Each row was made from one path, in order. Every step used is in the known rows, and no mark comes twice. Write each row's path.
(in the rows, 128 means zero)
Known rows
P > Q > Y: [ 80  58 103 120  97 105 108 141 118  90 141 107 132 154 136 152  89  85
 122 123 131 139 130 136 163 106 119  89 144 108 143 113 122 107 116 200
 140 158 100 116 132  84 118 103  81 121 113 107 135 140  95 122]
Q > P > E > W: [127 154  93 180 149 125 129 135  60 135 159 104 167 116  89 148 132 155
 169  89 141  76 153 123 117 150 162 105 148 118 105 170 129 100 166 155
 148 192 125 140 109 108 134 123 101 111  94  68 134 157  81 134]
Q > P > E: [124 119 107 174 141 116 119 135 110 138 125 119 152 123 128 125 121 129
 147 110 142 106 136 131 130 161 164 102 158 106 130 144 159  91 154 162
 149 166 107 152 130 123 133 113 124  88 102  97 120 138  89 146]
Y > Q > P > E: [108  99  87 162 112  91 126 135 112 166 126 115 172 125 139 144 122 110
 118  94 156  87 144 137 138 140 189 109 135  88 160 148 127 117 133 197
 140 199  97 134 160 119 132  73 107 101 114  90 111 166  64 139]
H > A > D > G > Q: [103 119 138  95 128 143 138 120 170 135 102 127  84 149  99 163 131  96
  95 165 109 134 105 166 119 133 122 100  90 176 139 114 127 147 108  56
  92 142 111  82 188 135 186 120 194 143 181 170  85  86 161 118]
A > E > P > Q > Y: [127  47 140 121 130  96 132 120 107 115 113 115 125 123 168 128 110 140
 113 148 153 160 203 149 143 119 102 118 139  80  99 140 123  70 102 252
 121 179 108 137 106  87 102 135  95 118 100 108 114 170 120 144]
D > A > E: [157 154 168 140 115 160 104 137 153 111  64 158 135 129 145  83 159 130
 138 175 162 142 138 105 118 155 106 159 121 153 110 128 140  91 121 131
 139  93 154 139  94 158 127 127 138 133  81 140 138 150 126 124]
Q > G > D > A: [139 158 140 100 113 140  91 131 159 100 137 134 138 159 141 111 115 115
 108 123  66 119  86 122 123 106 124 178 158 133 176 105 116 171 136  39
 181  60 158 125  93 139 133 153 154 169 135 124 165 108 136 128]
Y > Q > G > D: [107 118 139 101 108  99 140 139 160 119 163 119 162 170 147 109 110 117
  76  88  65  85 127 135 148  83 146 165 128 105 189 136 100 218 143 110
 166 121 122  99 129 117 128 102 117 149 168 132 150 127 120 118]
Y > Q > G > D > A > H: [139 147 136 100 113 147 106 126 179 151 111 120 182 142 170 101 137  93
  90  99 109 124  96 111 140  94 142 203 125 101 192 129 113 208 123  68
 158  61 168  89 143 117 123 133 164 173 149 145 148 122 130 127]
Y > Q: [ 95 117 133 112 101 103 129 144 140 133 116 144 140 134 136 121 120 104
 100 122 138 103 143 134 163 104 144 123 104 139 152 138 113 159 109 168
 151 136 120 119 149 122 109  82  77 137 135 138 154 156 113 106]
A > D > G: [119 144 139  90 168 174 150 141 133 114  93 149 101 148  99 144 148 126
 113 179 112 157 148 129 150 121  86  98 139 164 133 104 151 133 129  89
 142 120 116  98 162 151 154 161 163  95 172 158 121  80 143 141]
G > Q > P > E > W: [115 122  68 184 118 113 110 121  85 136 174  73 153 112  95 171 107 167
 130  91 147  66 139 140 101 133 185 106 123 123 128 178 118 103 173 148
 114 211 109 114 129 129 129  89 136 119 101  61 109 144  98 107]
G > D > A > E > W: [170 187 167 143 142 155 118 104 129 102  96 133 164 151 107 103 162 173
 148 141 135 121 156  90  79 133  94 179 138 163  79 138 124 135 158  65
 149 116 168 101  55 166 141 155 124 149 105 123 130 136 149 112]
Y > Q > P > E > A: [117  95  66 173 112  86 144 113 113 188 155 137 161  99 142 170 146 114
 162  70 170  82 118 128 117 164 199  91 119  99 141 130 132 118 138 191
 115 182 114 152 163 116 115 101  84 105 115  98  96 159  68 131]
G > Q > Y: [ 91  75 117 116  93 107 100 145 148  82 180  95 101 153 150 151  95 107
  92 131 137 122 129 130 152 125 127 103 120 139 166 135 137 139 122 170
 111 158 102 110 133 134 117  97 118 161 161 124 118 144 121 107]
P > E > A > D > G: [144 150 105 117 186 159 145  98 103 168 124 153 113 122  85 200 173 131
 171 148 150 169 103 107 119 170 120  77 136 131  92 106 157 110 144 101
  87 133 114 110 154 143 142 170 144  87 185 141  95  77 122 171]
M > A: [123 154 171 123 144 117 110 167 131 117  86 150 116 158 112 117 111 107
 119 140 107 149 102 122 140 149  96 128 119 160  94 105 148 140 107 119
 159  83 118 168 127 111 108 116  82 135  98 136 185 132 166 136]
Q > G > D > A > H: [152 171 154 113 129 174  95 135 175 111 112 122 159 141 151  88 141 111
 123 113  93 145  79  97 113 113 117 193 144 104 156 126 136 177 129  46
 162  49 181 110 114 128 124 170 176 160 141 157 157  98 148 141]
H > A > D > G > Q > Y: [ 91  78 129  80 133 131 125 127 160 125 138 105  80 168 115 193 126  78
  97 157 123 139 128 153 138 140 110  83 106 164 160 125 135 150 110 102
  84 169  99  79 174 115 193 133 186 168 193 160  66 113 134 116]
M > A > D: [147 153 151 120 170 141 111 180 115 125  67 130  92 171  86 121 150 119
 111 147  95 171 133 119 118 138  67 132 123 153  82  87 157 143 124  84
 153  87 124 140 126  96 136 144 103 109 114 152 167 108 180 141]
E > P: [130 126 160 107 134 114 139 145 110 124 129 139  98 105 124 117 108 159
 123 135 110 138 159 133 141 114 112 118 118 125 112 129 126 111  87 167
 144 119 132 159 118 118  85 142  78 149 133 159 169 152 135 134]
H > A > E: [128 148 206 149 126 122 146 128 163 111  80 170 131 136 121  70 149 116
 151 124 148 109 139 138 120 184 125 120  97 146  81 177 128 117 102 142
 101 142 144 130  98 108 159 100 122 133 106 179 111 162 132 127]
M > A > E > P: [178 143 200 124 177 118 127 145 117 142  70 151 105 120 140  90 127 162
 106 160 131 173 173 124 119 153  79 141 116 130  58 128 137 107  93 162
 132 101 113 182  93 111  91 141  83 126  81 154 159 161 175 148]
W > E: [115 172 136 142  98 116 143 136 106 117 150 140 109 134 103  86 115 151
 166 140 143 117 127 104 155 124 116 140 134 163 127 143 131 129 133 160
 112 131 132 157  89 163 124  97 109 143 116 117 144 154 128 100]
G > D > A > E: [158 164 183 141 130 150 112 112 169 100  67 142 158 156 139  80 153 142
 132 158 131 141 135  99  85 151  97 173 148 147 101 115 155 126 141  81
 163  97 164 115  83 179 139 141 144 137 113 155 118 125 156 122]
W > E > P > Q > G: [130 114  93 104  93  94 139 124  65 162 166 101 105 102 154 107  57 152
 125 126 102 129 125 162 172  69 152 151 155  89 154 140  71 107 126 189
 118 134 120 182 101 111 109 109 108 151  88  69 153 151 127 123]
W > E > A > H: [137 181 135 162 122 142 162 108 128 138 163 141 113  80 111  88 170 140
 215 106 187 146  94  77 128 141 117 148 109 150  93 144 148 126 121 165
  66 107 170 167 117 161  96 141 116 136 124 161 120 149 143 110]
W > E > A: [127 167 115 154 100 107 152 121 109 131 177 156  97  99 103 112 147 150
 202 121 167 128 100  93 131 145 125 113 126 176 104 127 131 124 140 162
  87 116 149 182  99 177 109 124  89 143 119 135 137 154 129 102]
H > A > D: [116 136 172 107 128 134 139 147 144 130  80 137  95 146  72 115 158 110
 138 132 106 123 131 154 119 142 111 107  99 148  92 119 131 126 107  88
 117 124 142 116 127  90 164 127 123 148 139 186 136 121 148 130]
P > E > A: [128 148 110 158 136 113 122 115 102 148 161 154 128 111  97 163 144 129
 188 102 166 126  91  96 128 171 154  88 116 113  83 134 138 106 135 146
  96 136 135 149 120 118 101 124  82 104 136 146 132 124 110 143]
Q > G: [118 136 136 120 125 137 114 153 125  93 156 140 120 135 142  98 110 115
 113 116  99 104 125 139 165 113 143 130 131 116 165 149 109 155 125 120
 145 101 124 142 113 109 122 115 123 137 123 123 182 129 114 142]
A > E: [134 145 192 157 131 133 126 139 155  90  85 154 136 131 142  64 152 147
 136 155 147 121 167 115 129 151 109 138 122 130  95 152 139 108 127 158
 126 133 132 127  97 139 119  99 124 105 113 150 135 138 142 133]
P > Q > G > D > A: [120 128 103 104  90 130  89 128 144 109 123 105 160 156 154 129  78  91
  99 132  67 125  72 149 118  84 144 167 164 101 171  82 101 152 145  61
 191  73 142 117 128 112 133 133 146 141  87  97 153  86 135 117]

Which path is each row?
[115 119  95 105 134 151 148 102 149 134 143 135  81 120 115 192 144 124
 114 160 133 155 108 132 111 126 110  93  96 179 129  83 141 132 130  70
  85 111 117 102 187 177 131 150 175 112 188 158  90  67 165 119]
E > A > D > G > Q
[140 105 110  84 109 110 105 115 120 142 126 104 124 115 161 141  65 131
  87 125  68 149 110 160 121  69 129 181 160  94 162  90  91 131 114  74
 187  76 143 138 119  93 106 160 131 162  94 101 157 113 139 134]
E > P > Q > G > D > A
[161 123 185 121 153 128 151 131 128 118  95 148 111 100 143  81 135 173
 120 148 142 143 195 130 128 138 106 137 121 114  78 161 131  90 102 184
 131 133 133 158  94 129  99 132  95 118 120 166 142 165 145 144]
A > E > P
[151 128 156 110 105 128 111 118 168 138 114 131 175 160 192  90 150 122
  89 125 116 108 125 121 119 113 143 198 148 105 182 136  98 180 136  85
 157 110 143 102 104 140 154 116 156 150 129 122 124 145 116 118]
Y > Q > G > D > A > E
[122 145  80 126 115 140 159  92 123 157 175 120  71 110 110 170 157 155
 156 159 151 147  97 117 115 128 102 120 118 185 137  99 143 129 156  98
  49 124 121 123 158 210 152 131 184 121 184 123  71  91 160  94]
W > E > A > D > G > Q
[132 128 126 128 145 137 154 139 123 113 119 154  82 125  89 147 179 133
 166 126 133 146 143 118 101 136 101  97 119 148  82  91 146 116 128 101
  96  93 152 137 133 123 120 168  99 106 163 183 135 104 154 139]
E > A > D
[ 93 115 122 120 108 101 117 129 145  91 146 100 163 158 144 118  69 109
 100 105  63 111 103 152 131  77 143 144 150  87 157 117  94 162 150  98
 171 114 115 112 122  95 135 109 123 110 119 112 133  82 137 126]
P > Q > G > D
[119 138 154 113 132 122 133 139 153  79 162 126 130 160 127  98 111 131
 110  97  58 101 111 130 134 102 134 157 149 113 162 126 121 191 149  68
 165 104 130 119  99 118 133 137 126 139 159 139 160 103 137 133]
Q > G > D
[169 159 170 124 131 151 100 122 163  98 107 135 154 157 165  72 147 138
 118 140 100 130 126 110 113 130 120 189 154 125 152 139 121 150 143  52
 156  83 158 113  74 148 149 147 177 146 110 127 132 117 138 136]
Q > G > D > A > E
[141  89  53 184 123 117 129 115 123 165 151  91 103 105 119 186 168 149
 143  99 157 115 121 130  62 156 161  93 123 102 113 115 155  78 157 114
  82 173 124 131 173 132 148 126 161  86 146 123  63  90 121 128]
G > Q > P > E > A > D
[134 137 128 103 169 163 154 127 124 129 127 168  90 117 102 173 178 124
 153 155 132 172 126 123 122 138  92  84 124 167 105  85 155 120 124  82
 105 103 134 123 158 152 133 185 138 103 180 162 117  77 144 137]
E > A > D > G
[107 118  80 152 127 129 115 100 132 151 151  90 149 123 150 174  90 117
 100 138 144 106 102 144 138 153 176  97 135 127 183 146 150 100 146 142
 129 194  67 119 185 165 141  97 191  93 143  73  72 108 103 129]
D > G > Q > P > E
[111  73  99 108 104  79 138 116  67 152 171  93 109 117 145 132  71 141
 142 130 141 151 160 139 167  90 116 114 162 109 136 128 113  96 113 242
 109 177 105 157 100 111 110 125  74 155 100  71 131 194 110 114]
W > E > P > Q > Y
[138 168 152 128 126 178 103 140 160 120  79 137 139 113 135  90 151 102
 147 140 155 161  98  90 130 133 114 152 120 141 119 118 153 115  93 112
 157  57 179 127 138 133 103 147 143 161 107 169 160 133 137 129]
D > A > H
[130 141 123 113 113 152  96 123 161 122 108  90 176 133 166 106 103  94
 108 112  98 148  63 126 121  89 138 180 142  82 153 105 116 154 122  70
 170  55 165 107 146  99 128 153 176 142 103 127 136  86 147 127]
P > Q > G > D > A > H
[111 146 166  92 157 157 157 129 149 140  82 162  99 148  89 143 147  96
 131 160 106 145 122 161 126 153 103 100 111 172 117 110 137 144 102  68
 119 119 125 103 158 123 185 152 163 135 168 179 110 108 146 145]
H > A > D > G
[101 110 116  97  93 111 121 156 138 129 151 145 139 146 166 115 109 100
  92 106 102  88 128 151 178 100 171 146 110 109 196 151  82 193 121 153
 145 119 111 131 137 100 126  84 108 152 134 111 174 152  96 123]
Y > Q > G
[151 140  95 149 165 136 136 106 101 161 122 138 101 125  67 172 173 140
 182 113 159 151 119 104 100 154 129  94 133 103  63 110 146  92 144 115
  81 137 143 120 130 108 123 151 107  90 162 152 118  93 125 156]
P > E > A > D
[162 176 156 142 128 167 110 124 107 118  91 147 146 118 111 109 156 168
 157 160 164 115 164 107 105 148 110 150 119 172  93 153 113 104 137 108
 135 122 167 123  69 151 123 140 116 159  73 110 157 167 116 115]
D > A > E > W
[112 126  75 168 128 104 133 121  73 181 157  99 185 112 108 168 125 148
 143  72 156  58 169 139 131 133 186 114 120 106 143 171 110 135 165 179
 137 223 104 125 133 102 133  89  87 120 103  54 126 185  59 124]
Y > Q > P > E > W
[ 98  74 101  83 135 152 118 130 149 105 151  98  96 165 124 189 129 103
  82 177 123 154 144 133 147 116  89  89 136 151 177 102 159 143 129 118
 107 155  88  67 170 152 157 138 190 138 202 122  90  94 134 122]
A > D > G > Q > Y
[143 157 150 115 121 103 157 122  84 150 160 131  87  97 114  97 108 184
 148 141 125 132 157 116 153 111 111 145 142 142 119 148 118 108 114 183
 111 133 132 178  83 160 100 122  90 161 126 118 156 179 141 113]
W > E > P
[116 110  60 164 129 118 132  96 127 170 186 126 135  88 145 202 110 121
 143 121 171 104  88 131 107 173 184  78 126 145 155 121 146 104 147 138
  93 165  88 136 198 169 128 111 173  87 137  99  56 102 104 127]
D > G > Q > P > E > A
[140  93  60 158 139 105 151 124 105 201 121 121 141 106 121 178 182 119
 148  88 168 115 148 132  96 144 167 105 127  85 127 101 140 103 151 159
  98 182 119 131 174 111 147 131 113  81 137 119  81 136  92 145]
Y > Q > P > E > A > D
[162 185 186 163 169 142 121 150  98 107  85 141 147 144 107  97 146 157
 144 137 148 126 173 113 118 159  92 141 110 165  48 146 125 135 130 133
 124 123 123 144  68 108 121 127  74 116  64 107 164 164 159 129]
M > A > E > W
[119  87 111  85 112  96 123 136  93 131 145 111 115 100 157 125  60 125
  87 117  85 141 138 180 166  69 156 134 129  77 146 134  77 114 104 169
 155 114 112 161 137  69  96 116 103 136  92 101 171 128 121 148]
E > P > Q > G
[133 149 152 146 136 148 150 133 155 115 130 159 133  84 118 107 169 122
 185 103 163 146 101  98 121 143 122 115  87 134  77 126 160 125 101 143
 101  84 171 140 138 120  76 160  99 123 136 196 142 122 141 133]
E > A > H
[156  91 135 118 130 109 131 124 100 125 119 112 136  99 179  95  94 147
 100 138 119 133 173 169 133  97 147 147 129  62 113 157  81  91 103 188
 122 135 115 149 101  86 111 116 122 109  76 102 141 141 124 151]
A > E > P > Q > G
[151 102 161 121 137  99 144 103 124 116 122 106 158 117 173  91  89 162
  86 120  81 126 168 165 118  84 121 172 147  56 121 143  91 127 130 137
 144 140 123 128  90  95 124 131 123 102 111 117 122 119 154 147]
A > E > P > Q > G > D
[121  86  93 121 132 153 146 133 155 117 121 102 106 124 143 154 126 130
  86 165 106 128 149 151 114 113 118 104 131 162 186  99 157 121 142  95
 137 151  96 101 195 173 167 134 217  88 158 116  69  81 142 109]
A > D > G > Q > P
[139 134 102 197 157 132 138 120 126 160 141 129 167  67 134 125 169 122
 199  75 189 125 107  94  95 178 158 101 123  83  94 141 169  86 126 169
  94 145 144 156 152 113 105 159 126  98 116 136  96 126 100 157]
Q > P > E > A > H
[ 76  89 115  92 111 133 111 127 156  90 182 113 112 150 152 184  86 101
  91 159 138 140 124 129 168 124 118  88 125 162 195 133 144 150 117 157
 108 161  81  97 164 164 134 111 160 152 175 113  98 127 116 110]
D > G > Q > Y
